What can hang from each mark
K_984: K_827
K_827: K_15 K_984
K_543: K_984
K_559: K_689
K_774: K_984
K_15: K_209 K_689 K_827
K_392: K_689 K_830 K_936
K_830: K_392 K_846
K_209: K_15
K_846: K_830
K_689: K_15 K_392 K_559

Every row comes from one small tree of marks. The marks that hang from a mark follow it in brackets, in the order of their numbers. Every link used is in the known rows. Which tree was each row made from?
Known rows
K_209(K_15(K_827)): [61 152 6 -40 96 229 2 197 158 -77 92 -115 55 138 35 -138 -20 218 23 -19 -102 39 32 84 -81 -266 137 -99 -6 -35 7 -193 157 122 155 -336 14 -184 -197 -348 121 -24 64 97 -158 345 -15 -138 24 -132 -42 44 42 -11 111 -132 251 24]
K_209(K_15(K_689 K_827)): [-89 165 98 119 138 127 73 433 238 -119 -39 -155 171 147 169 22 48 143 142 29 -209 -143 37 101 -118 -308 29 -38 -49 -23 160 -358 262 63 281 -384 -15 -312 -237 -325 155 -45 11 103 -109 329 -121 -96 3 -146 -68 -28 -12 59 33 -49 171 58]
K_392(K_689(K_15(K_827) K_559) K_936): [85 653 270 391 75 234 365 289 79 -56 35 182 427 293 4 -2 182 -85 -197 -170 -28 -69 275 222 229 -19 -748 222 175 30 369 -161 341 134 216 -94 56 -239 76 -497 362 121 116 -76 328 465 -307 58 10 31 -77 -205 -68 -219 -486 182 -82 275]
K_559(K_689(K_15(K_209 K_827) K_392(K_830(K_846) K_936))): [197 124 394 113 -111 266 312 378 184 -282 -169 -183 166 274 192 -54 293 -438 -102 47 -34 -168 -55 1 195 -100 -373 240 124 -94 305 -450 540 277 312 214 62 -206 58 -587 267 200 171 76 244 416 -330 -73 -245 70 -43 -304 -98 -65 -287 -121 322 178]
K_827(K_15(K_209 K_689(K_392(K_830 K_936) K_559)) K_984): [-84 647 332 227 53 90 393 59 401 -395 206 -332 200 253 243 243 317 135 -473 34 -532 -363 281 35 44 -276 -118 378 430 43 302 -261 233 260 437 41 396 -253 197 -324 353 -386 113 -1 631 544 -304 212 -41 20 23 -509 -361 50 -404 -129 -57 304]
K_559(K_689(K_392(K_936))): [30 -37 118 -14 -140 165 215 486 116 -136 -175 -162 109 110 35 -25 144 -378 -170 9 114 -211 -94 163 101 49 -347 315 30 8 122 -95 38 144 26 86 -5 -27 107 -313 305 252 -91 75 164 23 -141 93 -124 -55 -61 -51 -60 -182 -263 -32 94 -80]
K_689(K_15(K_209) K_392(K_936)): [308 317 179 25 -150 332 352 246 251 -199 -96 -182 118 150 212 -96 270 -297 -268 -115 -246 -252 26 -68 25 66 -13 38 255 -68 32 -73 481 198 278 -38 -129 -159 187 -535 155 -99 205 43 331 504 -193 -30 -261 54 120 -280 -289 -272 -240 162 144 97]
K_15(K_209 K_689(K_392 K_559) K_827): [35 160 516 368 94 32 410 549 126 -284 71 -394 71 30 246 174 495 -420 371 -141 -341 -127 135 94 -59 -264 -129 190 -57 -144 320 -413 478 138 373 -351 -157 -534 -188 -525 -57 -389 107 48 -67 494 -324 69 -50 265 110 -516 -110 38 -207 139 200 180]
K_15(K_689): [-193 44 103 174 46 -115 86 266 98 -37 -133 -48 149 16 184 186 84 -105 145 66 -145 -190 -14 31 -11 -59 -130 69 -65 -20 189 -190 127 -78 138 -81 -8 -183 -65 15 55 -47 -75 12 49 35 -112 60 -18 -23 -35 -75 -100 92 -80 113 -66 34]
K_543(K_984(K_827(K_15(K_209 K_689(K_392(K_830)))))): [-149 485 318 -13 72 65 336 126 326 -412 195 -257 177 56 172 2 147 -5 -21 405 -377 -289 -20 101 -88 -135 25 209 363 -198 296 -273 278 -89 295 130 243 -33 -35 -376 256 79 23 232 127 414 -233 45 -228 -97 -94 -33 -39 -118 18 -34 108 192]
K_15(K_827): [-7 158 149 116 230 -15 58 96 -65 -37 85 -128 10 41 38 60 6 -12 277 46 -70 83 22 45 75 -312 -88 14 -107 -108 129 -138 153 50 237 -29 52 -134 -141 -169 -60 -2 136 3 -239 146 -41 -86 -47 17 19 -101 78 -27 66 -27 155 155]
K_543(K_984(K_827(K_15))): [-150 522 158 -149 38 -43 226 -45 84 -225 179 -128 111 96 119 -131 -36 170 -44 415 -217 -138 -80 102 -126 -34 -55 -19 297 -237 194 -92 90 -135 187 101 310 71 1 -136 215 132 -108 231 28 286 -73 29 -145 -178 -130 180 32 -180 249 20 12 191]
K_984(K_827(K_15)): [-63 442 267 -9 10 21 126 -108 34 29 197 7 -53 140 225 -154 55 277 -86 277 -72 -15 33 -40 68 -33 42 19 299 -168 70 -62 28 -121 198 162 197 141 60 -227 121 145 -21 166 85 5 -80 -14 -44 -16 -173 -12 -130 -40 96 -63 30 34]
K_559(K_689(K_15 K_392(K_830(K_846)))): [131 -51 238 -67 -319 296 79 226 81 -241 -261 37 207 224 203 -61 272 -345 -243 117 95 -59 -80 -101 219 195 -228 82 121 -68 124 -273 433 83 82 369 228 -88 113 -351 266 308 -35 84 261 141 -296 8 -93 116 -148 27 -125 -172 -194 -165 206 33]
K_984(K_827(K_15(K_209 K_689(K_392 K_559)))): [-77 448 505 159 -59 62 359 175 136 -135 160 -161 -24 139 359 -63 362 -14 3 176 -243 -125 108 -14 7 -1 20 124 347 -179 205 -239 249 -45 246 -28 47 -111 18 -460 120 -114 -55 171 210 214 -281 92 -73 117 -103 -301 -257 6 -69 45 29 64]
K_774(K_984(K_827(K_15(K_209 K_689(K_559))))): [-73 472 237 210 23 -65 273 112 234 -48 213 -29 -330 45 330 -49 274 94 34 134 -214 -236 18 140 -200 -77 61 -14 318 -184 101 -56 220 -47 26 -384 219 -153 -75 -272 45 -67 -141 10 268 264 -277 136 -19 244 -231 -297 -46 105 45 -3 86 104]
K_689(K_15(K_209 K_827(K_984)) K_392(K_830 K_936) K_559): [306 758 412 241 61 368 482 19 319 -478 327 -226 323 263 149 120 492 -127 -213 -317 -398 -93 378 31 296 -240 -184 286 363 54 219 -181 733 373 383 -75 320 -359 64 -815 238 -267 339 -32 411 887 -394 68 -40 239 68 -504 -248 -230 -450 -54 82 286]
K_846(K_830(K_392(K_689(K_15(K_827) K_559) K_936))): [-60 629 158 311 146 133 193 153 2 -5 314 38 262 107 -21 132 336 6 -69 11 -209 -23 54 320 82 227 -381 254 52 149 117 21 256 23 121 -237 160 -125 203 -561 127 186 308 -151 103 266 -296 -125 12 -218 97 119 17 38 -185 -68 143 154]
K_15(K_209 K_689(K_392) K_827): [26 61 435 316 176 19 324 591 208 -204 3 -473 -7 13 274 199 310 -438 392 47 -387 -237 -31 44 -68 -388 19 203 -138 -195 299 -392 464 73 475 -201 -239 -430 -178 -421 -115 -262 163 27 -139 407 -202 -25 -210 128 90 -460 -122 46 -132 74 363 160]
K_830(K_392(K_689(K_15(K_209 K_827) K_559) K_936) K_846): [-53 444 623 338 17 69 331 131 -55 13 -13 -42 2 257 48 28 260 -165 -11 94 -88 -76 -192 86 -227 25 -576 -10 -81 13 455 -190 194 243 368 -81 42 -445 332 -334 -101 133 314 116 389 402 -208 -142 -133 160 48 -54 -14 139 -455 168 237 519]
K_559(K_689(K_15 K_392(K_830(K_846) K_936))): [141 111 216 -39 -207 273 192 271 155 -241 -255 45 255 236 173 -50 223 -335 -303 61 105 -164 -82 -36 245 141 -389 193 205 4 192 -271 396 160 120 346 181 -62 185 -401 365 347 27 83 396 177 -291 35 -165 33 -133 -65 -123 -194 -304 -118 141 70]
K_392(K_689(K_15) K_830 K_936): [100 436 121 361 102 344 179 44 411 -135 60 278 502 139 -73 68 13 36 -386 -49 -9 -186 245 98 384 -29 -496 450 273 209 311 -194 252 18 123 304 143 18 89 -393 458 404 314 -135 529 298 -293 -76 -81 -128 -136 -161 -70 -98 -619 -81 -73 108]
K_846(K_830(K_392(K_689))): [-128 222 15 171 67 37 -73 137 -6 55 273 -10 81 -59 -88 169 233 26 -64 163 -202 -4 -93 241 -63 308 -72 254 -78 174 -25 97 9 -123 -15 -117 51 0 197 -255 -42 235 221 -194 -3 -44 -143 -131 30 -245 80 261 107 165 -60 -185 238 -14]
K_689(K_15): [149 193 14 -2 -137 172 42 -27 -12 -87 -109 96 168 185 184 -54 106 -20 -141 -16 -70 -45 70 -134 76 198 -47 -217 110 -85 -6 -18 336 -9 111 5 100 -46 -1 -173 53 -12 32 35 121 244 -103 -60 -46 -18 -24 31 -191 -145 79 104 -26 75]

Which tree is each row?
[-105 486 424 134 -48 9 288 -23 254 -354 149 -309 93 269 300 189 385 114 -403 136 -474 -249 142 -98 -31 -221 -37 188 325 5 295 -316 331 230 430 142 436 -362 248 -169 197 -415 -8 20 575 488 -333 249 -34 188 26 -460 -275 136 -302 -214 87 363] : K_827(K_15(K_209 K_689(K_392(K_830(K_846)) K_559)) K_984)
[-134 442 121 136 132 74 135 336 201 -221 147 -223 214 280 187 143 170 211 70 -85 -348 -118 199 164 -71 -331 -31 -19 40 19 225 -285 321 162 302 -528 242 -424 -213 -315 155 -254 -84 78 -11 532 -190 62 155 -38 -99 -68 -78 64 -44 -35 62 164] : K_209(K_15(K_689(K_559) K_827(K_984)))
[-54 352 430 350 75 152 137 175 68 -138 153 -318 12 218 5 226 143 -81 29 121 -361 -120 -49 86 -176 -46 -156 108 -201 -85 320 1 156 53 411 -145 151 -261 -19 -275 -249 32 364 12 61 500 -58 -147 -117 -57 5 59 -107 62 -255 35 301 312] : K_830(K_392(K_689(K_15(K_209 K_827(K_984)))))
[-68 599 488 233 51 113 430 112 328 -176 231 -78 110 126 295 -33 324 79 -71 124 -237 -219 215 40 136 -126 -95 326 476 -61 290 -275 219 37 275 94 130 -58 54 -592 302 6 117 159 394 236 -334 54 -88 71 -103 -398 -236 13 -265 -15 -44 60] : K_984(K_827(K_15(K_209 K_689(K_392(K_830 K_936) K_559))))
[-130 401 421 427 222 -205 352 340 117 -239 180 -485 44 178 194 349 354 -175 360 -104 -487 -175 230 134 -45 -418 -163 168 -62 -139 437 -399 402 182 428 -459 150 -481 -229 -235 -118 -564 61 -23 -17 606 -226 117 40 216 51 -470 -135 260 -130 55 36 288] : K_15(K_209 K_689(K_559) K_827(K_984))
[-273 538 201 -40 54 -98 245 87 114 -253 89 -132 187 122 197 -37 13 106 33 441 -267 -278 -84 111 -132 -53 -115 -4 283 -256 279 -187 141 -157 274 50 305 -10 -30 -155 232 119 -136 270 48 284 -137 56 -159 -201 -172 130 -8 -130 219 75 -39 223] : K_543(K_984(K_827(K_15(K_689))))
[-8 245 102 68 184 -39 134 -253 224 -42 35 208 145 25 -27 -1 -76 160 -151 47 85 -85 -31 8 195 -245 -270 234 228 273 187 -229 77 216 132 359 159 -16 291 -73 238 274 234 -14 423 -26 -146 -52 -73 37 -29 -156 93 134 -343 -150 -27 193] : K_392(K_830(K_846) K_936)
[330 444 316 105 -219 362 478 223 157 -284 11 -83 200 195 192 -129 501 -306 -310 -328 -160 -136 239 19 64 196 -191 45 362 -4 65 -55 517 269 112 -192 -51 -279 164 -688 238 -280 123 80 434 589 -320 93 -83 216 146 -377 -303 -277 -363 239 -52 99] : K_689(K_15(K_209) K_392(K_936) K_559)
[-74 262 139 166 78 142 161 415 157 -163 42 -86 228 184 162 12 160 129 123 -125 -154 -45 153 163 -94 -219 -61 -50 20 1 163 -331 281 119 206 -490 34 -409 -259 -398 206 -157 -36 129 -70 414 -213 -33 108 -42 -68 -94 -22 39 -19 7 78 91] : K_209(K_15(K_689(K_559) K_827))
[-72 248 226 291 155 74 144 -64 302 -8 14 310 291 64 -131 43 -24 40 -276 123 114 -90 0 123 229 -187 -529 462 162 303 385 -294 80 102 96 423 58 -71 329 -114 332 469 233 -147 577 37 -236 2 -75 42 -130 -165 149 120 -641 -139 48 223] : K_392(K_689 K_830(K_846) K_936)
[134 346 303 415 140 284 109 35 350 -255 200 -81 312 203 -14 182 161 -32 -120 57 -266 -66 313 8 290 -225 -184 375 100 33 385 -327 468 43 312 177 196 -171 -138 -390 101 101 363 -187 226 567 -277 -79 -63 61 -136 -269 -38 72 -407 -240 252 207] : K_392(K_689(K_15(K_209 K_827(K_984))) K_830)
[-130 22 285 93 -3 49 122 187 221 -206 -96 -10 181 -14 246 194 250 -184 44 146 -146 -139 -114 -73 107 -125 -28 164 21 85 189 -292 344 -19 214 223 70 -287 134 -153 128 127 -14 19 243 83 -276 104 -72 154 -44 -124 -62 -15 -275 -40 83 88] : K_15(K_689(K_392(K_830(K_846))))
[311 550 429 190 -25 382 334 -13 239 -509 309 -256 233 231 172 114 548 -149 -135 -246 -382 41 404 -88 281 -153 7 146 276 -46 146 -194 765 284 332 -58 325 -402 -64 -716 91 -343 292 -2 250 852 -407 59 27 343 32 -432 -221 -205 -294 -130 149 227] : K_689(K_15(K_209 K_827(K_984)) K_392(K_830) K_559)
[81 513 304 325 -9 215 270 -84 195 -108 27 465 455 229 -3 -2 204 20 -402 -98 97 -32 215 67 307 90 -694 269 314 251 405 -317 366 146 54 310 212 -205 311 -349 436 313 177 -73 725 324 -426 45 13 170 -151 -207 -13 -8 -708 -39 -116 315] : K_392(K_689(K_15 K_559) K_830(K_846) K_936)
[-45 400 498 342 182 -58 429 465 175 -346 190 -578 73 170 259 333 477 -303 276 -99 -554 -167 175 106 -6 -419 -98 239 -69 -132 366 -352 535 195 491 -400 95 -575 -135 -404 -75 -519 45 -20 7 685 -291 186 -23 289 78 -478 -177 77 -213 79 153 272] : K_15(K_209 K_689(K_392 K_559) K_827(K_984))
[-113 292 333 183 40 65 332 192 224 -230 -10 100 294 27 189 192 340 -145 -47 -72 -93 -170 68 46 144 -88 -332 261 191 173 253 -268 317 126 153 93 78 -375 203 -322 318 27 0 49 469 194 -355 193 13 222 -12 -253 -86 -66 -493 74 -120 163] : K_15(K_689(K_392(K_830(K_846) K_936) K_559))
[-58 381 82 187 -44 157 15 89 -31 -13 280 97 207 59 -13 133 379 5 -146 50 -164 41 36 202 -4 441 -176 142 31 151 -18 98 197 -68 -39 -185 148 -82 187 -421 21 132 213 -155 104 150 -255 -93 100 -155 55 210 10 80 -87 -101 124 44] : K_846(K_830(K_392(K_689(K_15 K_559))))
[243 633 413 77 8 352 390 -56 137 -330 111 148 382 251 226 -16 415 -88 -174 -184 -71 60 171 -67 328 -122 -391 56 329 68 207 -226 739 283 293 185 285 -403 240 -716 333 81 207 79 440 542 -445 28 -14 292 10 -255 -105 -356 -410 -12 54 347] : K_689(K_15(K_827) K_392(K_830(K_846) K_936) K_559)
[-111 447 210 -93 33 -43 265 -5 122 -239 179 -232 28 87 89 -142 16 80 -6 371 -255 -192 -70 130 -200 -60 19 11 298 -251 214 -151 110 -81 212 6 200 75 -46 -187 149 17 -41 221 49 336 -95 -20 -220 -154 -75 52 -7 -78 232 45 75 207] : K_543(K_984(K_827(K_15(K_209))))
[-124 192 240 138 75 33 236 220 307 -194 -100 21 245 13 215 194 184 -160 -21 95 -167 -263 -99 -12 123 -194 -175 267 91 144 261 -285 309 85 258 240 38 -298 225 -204 249 197 67 42 381 103 -274 103 -111 81 -23 -184 -61 -43 -404 25 27 133] : K_15(K_689(K_392(K_830(K_846) K_936)))
[159 190 299 343 -7 209 130 326 91 -50 -33 -77 183 195 74 2 181 -222 -39 30 -147 -76 126 63 70 -9 -260 134 -44 -134 314 -275 397 -12 264 -33 -109 -206 -93 -321 -6 16 180 -102 35 438 -194 -61 -137 52 -49 -210 -47 -9 -197 28 265 175] : K_392(K_689(K_15(K_209 K_827)))
[150 -48 173 -15 -273 385 86 302 167 -303 -169 -26 273 173 146 -3 262 -331 -240 17 62 -91 40 -61 269 205 -194 184 147 -74 65 -178 370 59 24 262 200 -39 -4 -452 310 262 26 69 195 201 -274 14 -72 20 -127 -16 -145 -225 -210 -152 139 -61] : K_559(K_689(K_15 K_392(K_830)))
[7 212 376 342 37 110 440 375 400 -346 71 -190 206 -46 121 179 408 -305 4 -225 -255 -293 227 124 76 -100 -164 435 254 120 281 -348 321 180 141 -178 -124 -314 -13 -523 237 -241 190 29 401 387 -358 114 -69 179 99 -550 -180 87 -520 69 -59 28] : K_15(K_209 K_689(K_392(K_830 K_936) K_559))
[63 -25 209 -109 -36 190 30 -84 165 -202 40 22 51 -45 69 -10 205 -89 -114 102 -12 64 -102 -150 131 -90 105 157 102 131 3 -98 288 65 91 400 100 -153 269 -211 84 203 74 9 243 56 -182 33 -70 197 -7 -74 48 -127 -244 -216 244 84] : K_689(K_392(K_830(K_846)))
[-69 237 642 289 -79 48 183 97 -168 -36 -25 -51 -59 215 103 51 338 -195 27 130 -96 50 -224 -19 -283 117 -369 -138 -172 -72 372 -207 246 157 324 -44 63 -460 210 -224 -273 62 249 119 219 353 -224 -140 -80 247 22 26 32 172 -311 102 317 465] : K_830(K_392(K_689(K_15(K_209 K_827) K_559)) K_846)
[-73 152 299 199 -27 148 229 230 212 -313 71 63 303 -51 148 250 372 -164 -5 -94 -131 -110 190 19 183 -15 -151 259 129 108 141 -203 315 36 67 8 119 -320 6 -363 259 -75 -25 39 251 183 -335 176 105 187 -16 -232 -96 -99 -367 20 -120 27] : K_15(K_689(K_392(K_830) K_559))
[-244 622 260 -4 25 -84 305 63 60 -282 148 -85 213 143 180 -33 125 108 28 326 -262 -182 11 159 -122 -3 -217 18 334 -234 294 -190 171 -118 193 -58 342 -60 -45 -195 253 19 -194 266 105 320 -194 83 -60 -136 -165 87 -18 -156 142 122 -135 238] : K_543(K_984(K_827(K_15(K_689(K_559)))))
[-79 572 479 201 -6 58 462 200 181 -117 155 -144 15 147 332 -80 331 28 -37 129 -236 -225 122 70 45 -60 -92 202 406 -154 260 -213 200 -3 309 -58 57 -78 58 -529 216 -85 -4 181 319 240 -287 84 -116 80 -100 -348 -265 -10 -189 93 -32 75] : K_984(K_827(K_15(K_209 K_689(K_392(K_936) K_559))))
[-165 430 229 178 38 -127 176 80 226 -203 45 -392 12 282 280 215 121 151 -301 187 -516 -357 107 -44 -114 -241 43 138 227 -112 260 -261 107 103 473 -7 335 -147 68 42 106 -439 16 -21 331 410 -107 130 -71 -84 22 -350 -302 233 -71 -117 49 278] : K_827(K_15(K_209 K_689) K_984)
[-14 175 462 304 -14 24 439 295 321 -293 -6 -134 148 -16 186 126 442 -327 -11 -131 -206 -265 86 45 13 -127 -217 327 225 128 321 -413 403 214 188 -78 -109 -408 122 -421 168 -194 108 29 470 350 -383 116 -101 263 106 -537 -131 161 -494 85 23 121] : K_15(K_209 K_689(K_392(K_830(K_846) K_936) K_559))
[-73 442 192 77 76 208 188 439 251 -289 161 -314 239 243 200 158 303 144 15 -84 -376 -110 134 129 -47 -328 43 20 13 14 174 -260 436 205 327 -462 205 -513 -112 -463 200 -254 -88 84 45 614 -230 124 132 19 -82 -70 -107 -85 -102 -31 169 138] : K_209(K_15(K_689(K_392 K_559) K_827(K_984)))
[155 182 305 308 -230 249 203 250 51 -88 -21 96 235 172 26 -47 344 -220 -225 -175 -34 -2 274 80 40 297 -322 72 122 -47 252 -194 301 1 -14 -142 -68 -208 -40 -344 96 -124 67 -89 273 434 -282 57 21 173 -44 -217 -97 -1 -333 116 -8 90] : K_392(K_689(K_15(K_209) K_559))
